Each row was made from one walk, in order. Every step used is in the known rows, and no mark comes twice. Write each row's walk.
(in the rows, 128 means zero)
Known rows:
giginu zegi mumef sudul neno: [109 134 142 147 108 166 131  57 132 114 126  88 145 134 179 145 135 172
  77 157 146 127 146 160  75 163  96 155]
sudul giginu zegi mumef sifep giren: [149  89 182 107 112 161 115  67  95 128 126 102 140 112 112 152 119 199
  77 154 174 131 138 185  91 148  85 159]
giginu zegi: [137  86 125 132 111 124 131  94 111 107 127  99 140 104 127 136 123 184
  97 140 124 125 125 186 109 133 115 141]
sudul neno sifep: [121 129 112 118 102 130 159  89 135  97 131 132 176 182 114 134 114 154
 102 128 154 144 104 171  57 120 107 155]
giginu zegi mumef: [143 108 149 100 117 135 127 105 104 124 123  96 145 147 135 132 149 205
  74 140 129 126 134 198 123 141 103 141]
sifep mumef sudul: [121 122 162 124 105 150 172  98 155 112 129 115 132  51 194 131 129  92
 118 113 113 128 128 120 101 153 100 136]
sifep giren zegi mumef sudul: [133 146 209 112 108 168 157  64 115 154 119  89 164 123 114 148 147  84
  99 129 145  74 127 137 107 171  84 174]
giren sudul neno sifep mumef zegi: [ 88 175  93  91 125 172 178 118 134  77 127 151 137  96 166 128  89 126
  94 134 140 127  90 142 102 140 112 152]
giginu zegi mumef sifep: [153 104 119 119 116 143 134 119 100 106 134 101 134 110 120 120 104 221
  79 148 132 142 135 203 108 122 102 168]
sudul neno sifep giginu zegi: [145 120  70 117 115 132 144  35 110  95 145 116 172 128 131 140 123 184
  55 141 150 167 124 197  82 119 100 153]
sudul giren: [139 105 106 113 112 117 116 111 127  81 137 104 161 165  90 134 117 155
 135 125 145 123 141 113  96 143 100 177]
neno sudul giginu zegi: [129  97 177  84 106 171 105  91 119  98 135 129 159 138 164 142 144 172
  57 131 142 133 116 163  82 159 114 123]
sifep mumef zegi giginu: [110 109 114 114 132 179 119 131 130 120 132 117 118  56 180 114  90 141
  94 122 122 173  87 144 125 139 135 166]
sifep giren sudul: [107 125 175 132 112 139 144  97 103 132 118 128 160  99 123 135 143 133
 131 137 159  81 132 135 135 141  99 141]
sifep giren zegi mumef: [138 125 188  96 120 147 136  83 102 163 125  92 177 158  74 147 157 119
 107 130 158  88 115 173 124 146  98 159]
mumef sudul: [128 124 166 146  97 149 152 102 141 114 127 109 148 100 152 125 124 121
 110 129 125 118 138 112  88 159 104 148]
sudul neno sifep giginu: [143 142  91 130 112 125 149  63 129 103 150 128 190 160 112 127 130 157
  80 132 167 171 123 167  76 120 100 143]
sifep giren sudul neno: [ 79 128 146 166 113 144 129  66 109 126 124 124 168 115 127 145 140 131
 143 149 194  90 130 133 102 138 102 144]
mumef sifep giginu zegi: [170  96  75 154 116 130 128  83  99 101 154 102 147  42 112 117  97 196
  76 147 136 167 143 184 119 115 106 158]
giginu zegi mumef sifep giren: [146  88 135 106 114 151 132  72  76 114 125  92 132  92 122 132 104 196
  97 137 156 122 138 192 111 128  84 177]
sifep giginu zegi: [158  97 101 133 118 121 118  71 107 117 145  95 159  82 124 127 140 185
  71 142 137 153 141 178 132 131 106 127]
neno sudul: [123 122 159  92 103 156 125 119 119 103 139 130 169 141 144 110 141 132
  98 104 139 133 114 135  98 144 111 136]
giren sudul mumef sifep giginu zegi: [158 121  59 167 125 147 121 126 113  93 142 118 135  55 127 139 107 179
  69 160 132 192 153 147 134 133 120 191]
sudul giren zegi: [146 117 105 115 118 124 121 107 126  90 141  95 175 167  59 153 114 124
 127 136 138  98 119 132 100 144 117 194]
mumef sifep giginu: [162 117  95 156 112 129 132 103 119 114 158 112 166  71  93 103 106 168
 101 132 149 172 141 152 114 116 107 154]

Which walk is each row?
[132 150 234 119 103 163 136 108 160 141 125 114 158 163 147 140 168 147
  73 145 147 130 148 122  79 188  95 124] => zegi mumef sudul giginu
[125 110  83 147 124 181  79 158 134 112 122 105 124 127 132 128  85 141
  88 137 129 220  98 105 102 160 148 214] => sudul mumef zegi giginu
[134 104 189 139  99 165 133  79 142 108 121 106 140  94 167 156 130 155
  71 162 128 116 140 143  72 178 105 132] => mumef sudul giginu zegi
[136 133 120  70 114 157 112 102 114  69 146 113 181 181  94 141 124 110
 106 114 140  99 114 119  94 156 110 194] => neno sudul giren zegi
[114 111 143 138 115 148 125 116 115 128 110 124 150 122 113 156 141 111
 131 130 154 137 133  98 120 157 107 179] => sifep giren sudul mumef
[170 137 120  92 110 113 165  93 119 112 143 136 180 141  95 114 138 159
  67 116 133 163 122 163 106 124  94 139] => neno sifep giginu
[116 119 190 153 110 162 132 108 115 127 128 144 160  77 106 142 117 150
 116 160 184 100 137 139 100 145 100 150] => mumef sifep giren sudul giginu
[144 112 117 104 108 187 117 104 104  91 135 111 158 115  91 149  91  68
 114 105 152 159 101 112  78 145 115 226] => neno sudul mumef sifep giren zegi
[129 109 147 154 124 157 116 127 119 149 135 117 164 126 101 140 128 143
  85 158 124 132  96 191 111 123 148 177] => giren zegi giginu
[173 110  61 160 114 131 110 127 135 105 153 108 158  97  84 123 104 144
 103 125 143 235 144 120  99 129 118 195] => sudul mumef sifep giginu
[114 156 176  96  99 169 176  40 121 118 115 116 162 171 156 143 128 117
  94 120 166 109 131 140  55 162  62 177] => zegi mumef sudul neno sifep giren
[101 163 123 132 110 141 170 110 130  97 128 156 174 164 129 135 127 157
  96 150 153 109 113 164  82 121 111 147] => giren sudul neno sifep
[174 156 152  73 111 149 181  62 109 115 132 113 152 126 162 125 145 175
  13 127 111 139 151 173 114 157  73 158] => neno sifep giginu zegi mumef sudul
[ 99 125 126 151 121 168 129  63  80 115 127 113 144 100 142 143 106 200
 100 165 186 101 144 192 106 125  90 178] => giginu zegi mumef sifep giren sudul neno
[130 117 117  71 108 147 104 113 115  61 143 124 167 176 134 122 125 139
 113  96 145 127 135 101  90 155  96 182] => neno sudul giren
[142 109 156 112 112 143 135  95  93 132 131 107 150 118  92 116 117 157
 121 120 167 128 134 160 104 131  85 174] => zegi mumef sifep giren
[141 136 129  76 124 182 178  87 135  84 132 139 140 114 177 159  95  85
  69 120  91 116 104 146  80 146 111 243] => neno sifep mumef sudul giren zegi giginu
[154 154 118  62 121 178 116 133 103  69 154 115 172 182  85 126 100 143
  88 115 148 117 124 140  93 144  99 223] => neno sudul giren zegi mumef sifep
[122 142 213 122 115 162 131 114 109 145 127 141 162 122 108 140 142 174
  96 159 189 106 145 148 112 151  89 150] => zegi mumef sifep giren sudul giginu
[121 176 161 106 101 161 175  84 144 112 124 124 165 189 157 131 134 141
  73 133 145 134 129 146  51 158  84 169] => zegi mumef sudul neno sifep
[133 115 122  91 105 163 105 138 141  95 132 124 160 166 141 129 142 114
  98  96 132 191 117 102  85 159 124 171] => neno sudul mumef
[144 125 134  93 113 155 126  80 116  77 126  83 132 148 159 144 121 175
  80 137 123 103 167 123  98 178  79 199] => giginu zegi mumef sudul giren
[154 137 131  93 125 135 119 115 123 107 136  90 177 209  57 151 141 147
 104 136 142 101 129 143 112 151 104 188] => sudul giren zegi mumef
[141 108 159  77 102 128 173  75 100 115 117 132 161 142 107 130 122 125
 111 104 147 110 107 163  90 128  80 165] => neno sifep giren
[131 131 135 147 118 179 115  97 128 105 134 104 153 132 129 154 103 109
  95 152 121 107 128 122  87 161 122 238] => mumef sudul giren zegi giginu
[135 135 176 126 123 162 127 139 116 118 130 133 144 110 134 142 132 231
  55 185 148 118 145 194 114 148 106 139] => giren sudul giginu zegi mumef sifep
[143 161 235 123 108 173 144 107 160 150 129 106 176 160 112 160 162 115
  66 162 139 101 125 143  81 185 109 138] => giren zegi mumef sudul giginu
[130 136 218  55 119 159 165  76  95 135 106 148 155 167 143 163 164 194
  36 154 155  83 128 196 115 160  76 141] => neno sifep giren sudul giginu zegi mumef
[148 128 141 126 113 136 137 143 118 119 138 113 155 132 100 106 116 188
 102 137 144 152 134 172 100 124 103 160] => zegi mumef sifep
[175 152 121 134 126 140 136 111 112 144 161 100 181 112  53 118 124 157
  69 143 148 152 132 184 123 122 110 163] => giren zegi mumef sifep giginu
[146  81 100 144 105 152 118 105 119 102 126 103 139  98  93 143  89 116
 143 114 159 184 126 113  82 136 106 214] => sudul mumef sifep giren
[163 117 125 107 126 124 122  78 104 138 142  91 161 128 119 123 160 210
  50 142 140 160 150 187 144 140  96 124] => sifep giginu zegi mumef
[168 139 119 131 120 127 128 113 110 133 158 111 170 113  94  99 132 188
  77 135 156 180 151 170 120 127  97 152] => zegi mumef sifep giginu
